What can hang from each mark
z_223: z_140 z_236 z_670
z_140: z_78 z_352 z_377 z_563
z_78: z_236 z_645 z_670 z_804
z_236: z_78 z_223
z_377: z_140
z_804: z_219
z_563: z_140
z_352: z_140 z_236
z_670: z_78 z_352
z_219: z_36
z_36: z_219
z_645: z_78

Every row comes from one small tree of marks. The marks that hang from a mark follow it in brackets, in the order of their numbers. Every link used is in the known rows. Which tree was each row made from?
(in the rows, 128 means zero)
Known rows
z_352{z_236}: [131 148 121 158 137 124 146 143 145 148 120 128 132  93 109 121 131 127
 116 137 117  87 111 121 177 169 159 131 144 103 112 153 160 167 166 118
 123  87  85 101 170 109  96 174 112 106 158 153 121 113 128 124 119  98
 161 112]
z_236{z_78{z_645 z_670 z_804} z_223}: [133 149 100 123 147 103  91  37 157  93 133 137 240 165 128 103 109 134
 107 101 148 191 141  77  87  49 136 118 103 130 186  94 190 142  85 182
 136 123 134 143 108 171 113 129 140 164  73 116 204  93  98 117 169 169
  84 125]
z_377{z_140{z_563}}: [140 132 179 181 113 139 175 179 124 158 138 161  72  95 134 118 146 147
 125 125  82 108 111 148 126 146 118 156 146 109  77 172 148 146 171  55
 134 112 119 166 170  98 124 124 144  73 188 157  96 163 143 128 147 110
 146  78]
z_140{z_78 z_563}: [121 145 144 129  88 139 146 184 118 138 126 122 112  92 165 123 195 126
 127 108 120  98 121 151 145 146 106 147 129 156 108 161 114 131 155  92
 126  96 117 164 162  79 138 109 119  93 169 103 115 160 139 124 120  88
 137  97]
z_140{z_78{z_236 z_804{z_219}} z_352}: [ 81 145 113  89 105 116 122 152 191  99 116  74 154 117 117 145 139 100
  91 133 114 139 149 169 180 138  90 145 130 120 141 131  70 125 176 183
 149 121  85 163  84 138 183 109 138 162 144 147  90 106 178 146 118  69
  97 198]
z_140{z_377 z_563}: [137 134 167 170 109 117 203 197  99 130 108 164  79  88 159 114 166 141
 109 109 127  96 113 152 149 120 109 113 147 160  93 155 132 148 142  56
 102 126 156 133 191 105 120 106 139  83 161 145  85 143 141 123 133 117
 146  67]
z_36{z_219}: [134 116 109 150 151 134 211 171 179 145 121 113 120  82 126 128 192 134
  61 143 130  78 134 135 185 192 140 155 143 133 116 217 152 160 177 116
 127  71  99  91 207 113  92 163 140  68 180 164 135 120 165 148 147  48
 145  94]
z_78{z_645 z_804{z_219{z_36}}}: [114 133 102 124 151 109 245 163 212 119 112  64 165  62 120 128 171 130
  15 140 138  92 164 169 196 159 112 133 112  96 137 221 185 126 167 144
 122  45 145 125 197 143 115 154 153 132 147 180 170  92 198 176 194  48
 119 117]
z_236{z_78 z_223}: [143 124 105 123 138 138 105 110 139 128 123 138 170 112 122 108 169 116
  95  93 138 139 108  82 124 109 134  93 129 130 170 114 166 162 114 148
 121 104 115 120 130 130  94 128 136 119 161 137 159 107 105 127 138 136
 128  98]
z_223{z_140{z_352}}: [124 123 124 152 124 130 131 190 156 135  97 128 131 114 171 132 161  84
 115 127 106 114 116 150 154 163 112 190 151 121  93 155 105 115 154 103
 111 102  87 148 108 103 139 141 128  84 144 132 130 129 152 115 123 117
 141  89]
z_78{z_236{z_223} z_645 z_804{z_219}}: [130 112 103 134 148 134 177 102 201 105 145  80 174 140  94 120 101 138
  99 139 150 138 143 101 100 125 112 100 112  97 164 133 166 130 104 151
 125  68 173 119 121 170 106 147 161 170 148 161 166  94 135 135 157 131
  86 158]
z_645{z_78{z_236{z_223} z_804{z_219}}}: [128 117  97 131 138 154 147 110 219 136 171 134 123 150  85 133 134 120
 111 159 137 149 149 111 149 120 122  92 128  86 162 107 132 147 100 146
 179 111 157 112 106 174 100 134 128 167 166 167 107  68 170 171 160 131
  97 180]
z_670{z_78 z_352{z_140 z_236}}: [116 127 110 123 127 106  93 110  61 151 110  77 100 157  97 129  48 142
 187 177  99 100 120 124 147 180 173  94 120 111 111 100 114 122 118 145
 128 155 140  82 153 123 110 153  95 168  94 102 114 147 105 144  92 145
 174 133]
z_377{z_140{z_78{z_236 z_645 z_670}}}: [156 128 139  86 146 144  83  62 102 156 162 133  89 136 125 157  57 165
 162 139 161 162 152 129  64 113 156 172 107 137 128 121 154  90 121 143
 130 173 122 125  95 135 155 132 135 136  42 100 150 164 115 100 143 147
 116 160]
z_645{z_78}: [147 148 111 159 109 151 127 143 168 160 144 178  81  95 131 135 172 121
 105 153 137 106 132 118 182 160 146 155 153 135 118 166 152 164 124 113
 171 100  97 111 159 103  65 157  92  92 151 133 126 102 185 143 160 102
 139 105]
z_670{z_352}: [134 143 140 172 135 141 148 149 156 154 110 119 111  89 134 136 141 126
 119 181 110  74 141 119 158 184 134 146 163 139 100 151 128 171 133 137
 130 104  86 113 165  83  84 148 101  76 165 125 112 116 140 124 139  97
 148 100]
z_78{z_236{z_223} z_670 z_804{z_219}}: [118 121 120 144 192 139 169  84 221 116 155 130 176 163 100 120 101 137
 100 156 105 159 156 112 122 110 124  90 102  95 159 116 116 167  94 153
 135 127 144 119 106 191 142 111 151 144 142 166 121  72 120 151 138 143
  95 189]
z_645{z_78{z_670 z_804{z_219}}}: [115 157 115 145 151 127 162 112 228 143 157 163 150 126 114 123 148 108
  81 176 104 140 168 151 201 126 137 139 128 113 129 159 135 177 127 131
 183 134 119 141 145 160 114 131 118 131 130 155 116  62 197 186 187  92
 101 159]
z_670{z_352{z_140{z_78 z_377} z_236}}: [119 124 133  86 101  96 115 138  14 136  77  76  72 112 122 141  86 119
 178 133 138 102 134 156 174 129 136  66 125 130  71  65  87  86 149 125
 112 195 141  82 138 111 177 121 122 147  84 115  77 168 102 157  78 151
 170 134]
z_377{z_140{z_352{z_236{z_78}}}}: [108 138 117 122 107 100  46 121  99 141 112 106 125 119 100 120  79  95
 138 111 119 158  91 132 160 109 149 147 145  72 114  93 155 131 217 167
 138 155  66 149 111 128 164 124 148 159 128 141 100 127 121 121 121 129
 150 131]
z_140{z_78{z_670} z_352 z_563}: [ 85 145 133 136  94 116  93 152 127 108 135 113 117 122 191 104 148  95
 153 110 107 143 134 162 133 116 119 175 109 164 102 130  73 114 159 123
 136 150  95 185 125  92 195  64 114  99 118  78  96 128 117  97  99 118
 137 139]
z_645{z_78{z_236 z_804}}: [148 172 131 152 118 138 123  99 197 139 141 194 104 135  86 153 128 155
 115 157 137 143 142 113 166 123 133 151 162 107 145 140 138 159  99 140
 195 130 107 116 112 150  71 168  83 144 140 158 109 111 197 144 166 107
 106 169]
z_236{z_78{z_645} z_223}: [150 118  82 120 121 124  93  96 125 107 127  99 182 128 129 109 131 131
 104  88 178 148 104  72  97 106 137 118 115 131 172 115 202 121 106 157
 112  80 143 113 144 132  83 137 141 139 119 112 204 116 100 111 150 150
 116  83]
z_140{z_377}: [151 143 151 140 135 117 191 161 117 140 103 164  97  70 143 135 169 135
  73 124 130  95 128 135 176 132 123 110 163 161  97 148 145 165 144  93
 117 129 112 104 176 109  96 144 128  73 138 162 108 126 150 136 137 108
 139  74]
z_563{z_140{z_78{z_670 z_804} z_352}}: [ 80 168 164  98  95  69  91  96 167  59 114 140 183 122 182 129 161  72
 100 112  66 144 163 147 144  70 107 152 142 152 110 122  76 113 166 165
 168 172  53 187  81 120 204 120 106 134  91 107 112 100 129 108 121 105
 115 151]
z_223{z_140 z_236{z_78}}: [169 107 128 111 142 185  99 157  91 166 123 152 185 153 127 150 135 124
 141 115 143 136  77 127  91 149 113 163 147 106 169 126 151  99 123 133
  77 121 154 157  81 144 115 150 161 143 135 137 170 154 113 140 138 144
 128  95]
z_352{z_140{z_377} z_236{z_223}}: [125 101 120 117 136  89 164 130  51 114  98 125  99 112 112 106  92 117
 146  92 134 120 113 111 149 107 148  32 117 106  95  69 131 116 135  72
 111 157 171  70 143 140 129 127 137 139 119 162 112 131  81 173  75 183
 159 112]
z_78{z_670}: [132 152 138 161 171 134 155 109 174 138 130 172 140 100 136 130 142 137
  98 148 107 114 145 118 152 154 150 152 135 141 117 166 132 180 120 116
 129 126  89 115 163 111 104 139  98  73 117 130 136  97 138 127 147 107
 136 108]
z_804{z_219}: [125 125 121 145 151 153 204 181 192 149 124  94 127  73 123 129 170 115
  59 154 112  81 130 143 193 194 119 124 139 126 117 195 142 162 156 107
 121  67 109 119 186 115  97 140 144  84 190 169 120  87 172 165 156  66
 136  86]
z_563{z_140{z_352{z_236{z_78}} z_377}}: [ 95 127 143 107  89  55  76 128  58  78  82 107 123 128 128 119 107  75
 128  82 127 126 100 141 142  58 140  93 148 130 117  98 132  88 195 142
 115 184 105 125 115 147 190 124 147 175 106 124  88  96  94 100 116 148
 160 114]
z_140{z_78{z_236} z_563}: [129 129 144 129 101 152 132 158 118 129 131 123  78 135 132 138 146 156
 152 115 147 114 116 147 103 142 117 148 121 144 131 151 100 101 127 101
 124 120 135 140 139 107 142 108 122 114 158 112  98 163 129  99 119 106
 134 136]
z_352{z_140{z_78 z_563}}: [116 134 147 112  84 123 158 173  82 116 105 111 101 103 153 122 170 134
 138  92 115 110 128 148 149 147 106 132 104 136 100 154  96  85 137  53
 131 115 150 157 162  93 147 111 119 103 154 122 123 187 138 158 113 112
 154  95]
z_236{z_78 z_223{z_140}}: [159  95 107 123 141 140 113 135 122 148 113 139 182 155 138 124 168 102
 125  94 133 150 100 112  94 110 112 116 128 109 151 112 151 118  98 133
  95 107 142 126  90 146 122 133 156 118 152 130 163 133 101 134 142 159
 128  72]
z_670{z_352{z_140}}: [130 143 141 156 139 121 147 144 118 133  85 110 106 101 123 139 114 132
 131 167 104  87 154 114 155 183 137 129 130 125  86 141  98 124 111 109
 133 121 125  96 165 100 100 150  89  92 139 145 126 136 143 160 130 123
 163 102]
z_563{z_140}: [125 135 171 154 117 118 172 143 154 106 108 154 125  87 138 132 180 119
  81 127  94  67 124 118 133 146 127 137 165 150 113 205 140 137 144  92
 139 100  95 122 156 104  93 171 119  81 169 147 133 105 132 115 149 101
 152  73]
z_223{z_140{z_78{z_645} z_352 z_377}}: [135 107 115  79  81 101 104 187  58 120  88  84 116 107 214 150 139  80
 134  90 173 132 128 171 122 103  96 163 132 177  86 106 127  45 161 121
  80 153 133 145  88 103 191 117 156 128  55  80 133 166 133 108 108 144
 119  86]
z_236{z_78 z_223{z_670}}: [138  97 104 111 159 164  84 104  79 131 159 166 195 164 113  92 162 115
 108  89 148 159  91  98  95 103 135  86 125 134 172 105 137 170 104 160
 105 119 144 142 112 140 109 115 156 119 130 132 187 119  93 142 131 156
  97 119]
z_645{z_78{z_236{z_223} z_670}}: [149 110  98 155 162 164  87  65 175 147 177 186  85 174 102 126  89 134
 174 154 158 167 143  85  86 106 174 122 120 123 155  90 128 140  59 129
 172 170 142  80  93 160 103 119  88 130 110 114 129  79 116 121 139 186
 130 180]
z_563{z_140{z_352}}: [ 95 135 158 158 111  96 127 166 160  81  99 130 121  91 160 121 170  75
  86 124  88  89 125 131 141 134 118 155 159 147 104 175 112 119 168 116
 146 110  65 146 137  98 129 149 110  96 162 136 119  88 134  98 126 108
 156  99]
z_352{z_140}: [132 140 133 140 135 116 176 146 135 127  99 143 120  86 121 135 151 144
  90 125 114 101 139 113 172 177 136 132 127 122 104 171 122 130 128  73
 134 105 117 110 169 105  80 156 101  83 147 168 141 137 159 168 134 105
 150  77]
z_140{z_563}: [122 136 153 182 120 135 189 187 148 133 125 137 111  96 150 107 176 145
 114 130 105  89 111 136 145 160 118 156 136 136 102 187 137 151 147  65
 121  81 126 143 192  93 101 130 118  75 189 140 112 136 142 121 134  96
 150  79]

Which tree is each row?
[122 107 107 113 149 139 149  96 183 125 167 119 160 160  85 126 111 145
 102 150  97 148 132 114 122 139 121  69 119 121 183 116 130 167  97 174
 138 109 158 123 106 179 102 119 153 184 153 148 128  94 129 150 129 127
  93 166]
z_670{z_78{z_236{z_223} z_804{z_219}}}
[150  98 102 146 176 150 113  61 157 121 155 132 131 162 117 118  61 156
 154 138 171 154 139  77  47 112 163 136  91 134 164 114 165 111  62 135
 121 129 157  81 120 154 106 128 120 133  78 107 178  95  78  86 134 189
 121 151]
z_78{z_236{z_223} z_645 z_670}
[116 173 163 127  76 113 160 161 150 116 120 142 159  97 155 128 207 135
 105 104  98 117 128 157 160 112  80 148 140 138 110 155 116 148 163 104
 147  93 106 196 146  97 140 120 120 112 166 135 112 162 160 134 133  79
 113 118]
z_140{z_78{z_804} z_563}
[148  79 109 150 162 207  53  98 103 163 189 163  72 196  95 118  81 126
 210 178 161 147 130 102  68 131 153 107 135 124 144  62 109 139  59 163
 156 177 172  93  89 144 106 119 102 144 107 101 132 100 102 132 134 194
 110 199]
z_645{z_78{z_236{z_223{z_670{z_352}}}}}
[117  76 133 178 124 143 116 192 133 123 130 114 105 185 149 112 113 100
 198 114 125 147  95 136  50 120  97 164 124 108 122  96  86  64 111  83
  97 122 171 147  73 134 172  83 144 124 173 114  98 136  93  89  93 186
 142 136]
z_78{z_236{z_223{z_140{z_352 z_563}}}}
[128 101 126 133 134  89 136 132  46 126  91  91  85 136 112 112  65 117
 184 124 126 116 127 120 139 116 146  28 126 107  81  45 114 110 119 103
 108 181 179  57 144 132 141 116 127 149 109 140  96 131  72 154  77 196
 169 127]
z_670{z_352{z_140{z_377} z_236{z_223}}}
[131 139 164 117 112 128 159 153  75 124 128 164  91 115 179 119 165 133
 141 103 130 132 136 168 128  77 114 116 122 189  92 122  98 124 133  87
 108 184 149 149 154 113 180  75 142  94  93  93  87 150 117 120 120 126
 131 110]
z_140{z_78{z_670} z_377 z_563}
[126 127 143 150 189 136 120  80 119 135 106 129  89 170  98 141  38 170
 178 193 122 132 175 104  97 158 166 137 105 120 124 108  76 105  64 117
 127 183 139  76 128 143 128 122  83 116  88 121 105 126 114 139 117 169
 154 164]
z_78{z_236 z_670{z_352{z_140}}}
[109 143 125  84  75 103 108 170  94 110  93 125  97  69 187 139 178  85
  99  94 135 122 127 164 192 117 103 125 155 187  84 111  88 127 183 142
 126 161  83 142 119  85 167 100 127 109 104 111  90 133 150 123  95 107
 122 110]
z_140{z_78 z_352 z_377}
[116 119 137 117 100  82 147 149  10 106  88 114  97 147 107 113  85 147
 160  78 154 140  93 147 147  82 138  75 102 100 108  94 140  84 147  69
  88 168 196 115 169 152 162 103 153 166 117 145  91 163 108 161 117 161
 172  91]
z_352{z_140{z_377 z_563} z_236{z_78}}
[ 88 128 151 127  68 108  74 180  73 132 133  90  76 112 147 118 111  86
 185 103  95 134  98 180 148 117 126 161 128  88  64 102 112  95 240 112
 139 147  90 193 109  92 224  91 145 135 148 118  61 172 107 111  82 116
 157 146]
z_377{z_140{z_78 z_352{z_236} z_563}}
[108 133 165 180  98 121 128 198 131 135 127 140  73  96 158 113 134 109
 127 127  79 120 111 157 142 133 116 180 153 110  73 147 117 131 199  78
 142 127  98 193 144  88 163  96 143  83 173 146  85 151 139 112 129 115
 138  97]
z_377{z_140{z_352 z_563}}
[146  63 119 116 167 177 107 133  58 164 182 167 164 192 149 104 137 117
 157 122 105 136  88 136  61 144 122 104 123 141 142 107 126 138  81 134
  85 135 177 150  77 131 117 122 158 130 100 101 189 147  91 136 111 172
 110 108]
z_236{z_223{z_140 z_670{z_78}}}
[126 127 145 119  91 134 122 128 149 107 148 137 144 152 122 126 155 143
 154  96 120 150 124 118  90  84  93 114 126 127 151  99 105 124 108 125
 142 117 151 163  93 137 160  97 132 154 166 118 107 159 114 112 105 137
 103 166]
z_140{z_78{z_236{z_223} z_804} z_563}
[119 122 123 106  76 107 150 160  65 100 110  80 110 108 164 126 136 143
 147  94 157 112 132 142 118 142 120 149  85 142 106 154 140  50 131  67
 114 102 178 155 175  91 140 119 122 122 106 102 166 188 129 134 121 129
 142  86]
z_352{z_140{z_78{z_645} z_563}}
[137  85 118  85 151 190  87 103  81 132 172 151 139 162 117 124 137 129
 155 107 166 150 116 119  71 126 118  97 117 141 159  88  94 140  99 157
 119 146 140 128  71 131 143 107 140 135 106 115 162 139  85 127 101 159
  99 178]
z_140{z_78{z_236{z_223{z_670}}}}
[140 127 144  62 116 119 143 125  45 121  91 140  65 111 120 161 122 157
 125  97 164 130 140 134 141 122 122  92 126 162 114 105  84  81 110  96
 112 191 151  89 119 129 144 125 128 134  86 135 100 177 138 158 100 140
 138 128]
z_352{z_140{z_78{z_236} z_377}}
[126 151 116 140 161 143 146  86 222 140 169 166 119 160  87 140 102 139
 110 186 125 158 168 142 163 121 146 142 116 103 155 137 123 153 101 145
 181 156 136 118 113 185 116 133 118 155 120 149 104  68 195 165 180 113
 101 195]
z_645{z_78{z_236 z_670 z_804{z_219}}}
[148 138 143  88 146 131 124  98  90 135 125 171  86 130 141 152 113 150
 134 121 159 146 145 148 114  96 137 111 128 179 128 102  95 125 110 132
 118 210 123  94 107 141 162  99 127 118  61 103  90 131 124 116 113 147
 128 155]
z_140{z_78{z_236 z_670} z_377}
[139 173 111 119 117  94 120  92 152  99 108 122 217 119 117 136 138 152
  65 113 148 151 129  96 141  96 118 159 136 129 168 149 198 147 127 167
 129  82 109 155 146 141  82 175 125 149 105 142 187 128 162 119 190  98
  93  89]
z_236{z_78{z_645 z_804}}
[ 75 139 122 133  68 107  84 185 100 106 115  72 109 107 156 104 137  86
 175  99 122 114  99 168 163 139 124 158 122 120  92 115  95 104 207 126
 130 121  99 175 134  93 202  92 121 135 150  94  77 137 112  94  71 109
 155 145]
z_140{z_78 z_352{z_236} z_563}
[148 115 110 135 135 143  77  82 105 148 138  85  85 165 107 148  40 178
 174 194 156 110 139 100  66 170 164 144 120 163 155 131 154 108  71 187
 118 132 154  88 140 123  69 156 103 168  70  71 155 138 111  77 139 142
 132 138]
z_670{z_78{z_236 z_645} z_352}
[133 149 100 119 112 104 106  74 153  92 121 122 235 131 122 113 139 131
  89  93 158 159 126  72 109  70 120 112 123 114 181 104 200 146 108 172
 142  86 132 148 123 152  89 153 139 166 119 138 200 121 122 120 163 143
  89 106]
z_236{z_78{z_645 z_804} z_223}
[118 121 113 103 169 124 202 131 196 153 137 101 118 120  75 136 137 158
  53 164 109 111 150 172 171 171 128  98 122 106 177 189 130 150 138 184
 126 101 156 116 153 177 120 134 148 181 145 161 115  97 189 169 161  60
 120 170]
z_670{z_78{z_236 z_804{z_219{z_36}}}}
[146 134 109  89 107 121 104  70 149 100 142 111 172 139 124 146 121 150
 132 104 163 151 145  95  82  93 107 118 116 135 166  88 154 106 102 171
 144 108 137 129  86 140 122 144 130 177  95 116 165 144 118 100 118 140
  82 169]
z_140{z_78{z_236{z_223} z_645 z_804}}
[167  79 108 145 155 155 132 124 129 142 135 114 125 160 130 143  91 139
 165 125 173 135 124  98  32 130 126 154 114 110 151 121 169  66  67 115
  87 100 182  91  87 150 104 155 140 127 119 117 186 146  92 100 135 190
 125 111]
z_78{z_236{z_223{z_140}} z_645}
[119 120 125 138 162 145 183 127 213 114 141 113 165 135  84 127 137 129
  82 146 113 135 139 114 139 133 103  86 126  89 157 129 118 167 122 140
 139  87 145 116 116 165 114 129 150 149 188 182 121  82 143 155 138 117
  98 168]
z_78{z_236{z_223} z_804{z_219}}
[150 119 152 112  88 147 108 135  75 134 153 111  57 129 129 153  90 168
 176 114 166 134 114 146  56 114 120 179 114 122 120 138 165  63 145 100
 125 129 156 155 120 113 160 119 156 132 116 103 126 202 119  96 143 138
 129 124]
z_377{z_140{z_78{z_236 z_645} z_563}}
[139 162 140 130 136 121 128  85 158 132 136 172 144 147  90 147 113 176
 104 156  97 130 130 110 129 140 137 132 149 144 166 145 125 175 100 168
 146 131 110 126 119 146  65 158 106 164 120 136 128 131 163 122 133  96
 104 144]
z_670{z_78{z_236 z_804}}
[136 166 151 101 133 122 137 113 152 143 126 165 194 146 168 149 167 113
 121 125  96 145 152 164 141 105  99 173 132 128 111 133 109 130 118 135
 126 148 101 170  77 136 172 136 124 110  97 122 130 159 144 138 140 115
 104 128]
z_223{z_140{z_78{z_670 z_804}}}
[ 78 108 116 186 101 102 109 178 133 106 134  82 117 137 139  79 113  79
 182 104 104 120  92 121 123 119 138 119 116  91 102  97 114 119 178 108
 126 100 120 147 134 108 165  91 129 136 181 119  96 109  76  90  75 157
 157 145]
z_140{z_352{z_236{z_223}} z_563}
[103 131 158 117 127  99  74  92  98 114 118  88 123 152 146 129  94  93
 189 161  97  97 144 149 105 110 157 115 120 133 101 112  98 103 142 163
 133 187  93 110 112 122 197 129 103 139  93  71  97 113  58  92 106 144
 169 165]
z_563{z_140{z_78{z_670{z_352{z_236}}}}}
[112 169 120 105 121  72 117  87 105 104  85 127 201 139  73 124 100 142
 110 108 122 148 125 116 183 106 137 104 122  63 145 105 147 130 147 137
 141 130 116 129 133 164 124 164 117 181 118 172 136 138 145 173 128 113
 140 126]
z_352{z_140 z_236{z_78{z_804}}}
[150  88 137  90 152 197 102 146  61 169 154 156 131 175 130 147 138 127
 158 118 154 136 113 168  78 143 102 158 128 128 137 127  91  93 103 133
  80 153 144 144  57 128 161 129 145 117  92 111 151 180 131 126 115 138
 104 148]
z_223{z_140{z_78{z_236}} z_670}
[152 127 129 137 145 150  91 102 122 160 140 121  76 160 100 148  71 165
 165 196 114 108 132 112  98 190 160 130 147 160 147 127 105 149  81 180
 132 149 122  91 132 127  78 134  96 147 118  92 114 130 125 100 121 129
 136 148]
z_670{z_78{z_236} z_352}
[143 111 111  96 122 155 108 114 133 131 142 127 114 125 123 140 149 125
 146 104 152 134 120 103 102 138 119 104 131 142 148 102 106 133 104 148
 138 124 118 107  96 124 123 123 119 132 149 116 127 133 100 111  93 137
 119 157]
z_140{z_78{z_236{z_223}}}
[127 176 136 151 153  99 156  79 185 113 126 153 195 114 146 123 108 153
  83 151 120 137 165 110 132 112 136 171 129 143 132 154 173 155 112 139
 139 106 107 147 151 133  94 164 111 121  78 140 182 117 152 112 164 108
  97 124]
z_78{z_645 z_670 z_804}
[137 144 136 116 148 152  70  80 131 149 131 120  95 157 126 153  78 140
 177 186 135 131 165 131  96 143 151 150 119 164 131 101  76 130  92 177
 132 185 104  98 102 124 151 107  98 117  84  80  97 128 109 104 120 137
 133 185]
z_140{z_78{z_236 z_670{z_352}}}
[138 113 127 136 164 155 119  83 126 100 167 156 194 180  99 116  91 160
 132 125 157 162 129  92  51  97 119 118 113 116 170 106 154 142  79 158
 122 113 167 142  98 161 103 144 141 165  92 141 204 124 111 111 137 164
  66 174]
z_78{z_236{z_223{z_670}} z_645 z_804}
[132  93 115 113 158 172 102 111  71 142 189 166 156 160 131  92 141 128
 129 119 111 131  97 110  87 144 142  81 126 160 157 113 131 186  95 151
 111 125 153 146 121 121  85 117 143 130 114 107 187 124  94 135 105 141
 108 122]
z_236{z_223{z_670{z_78}}}
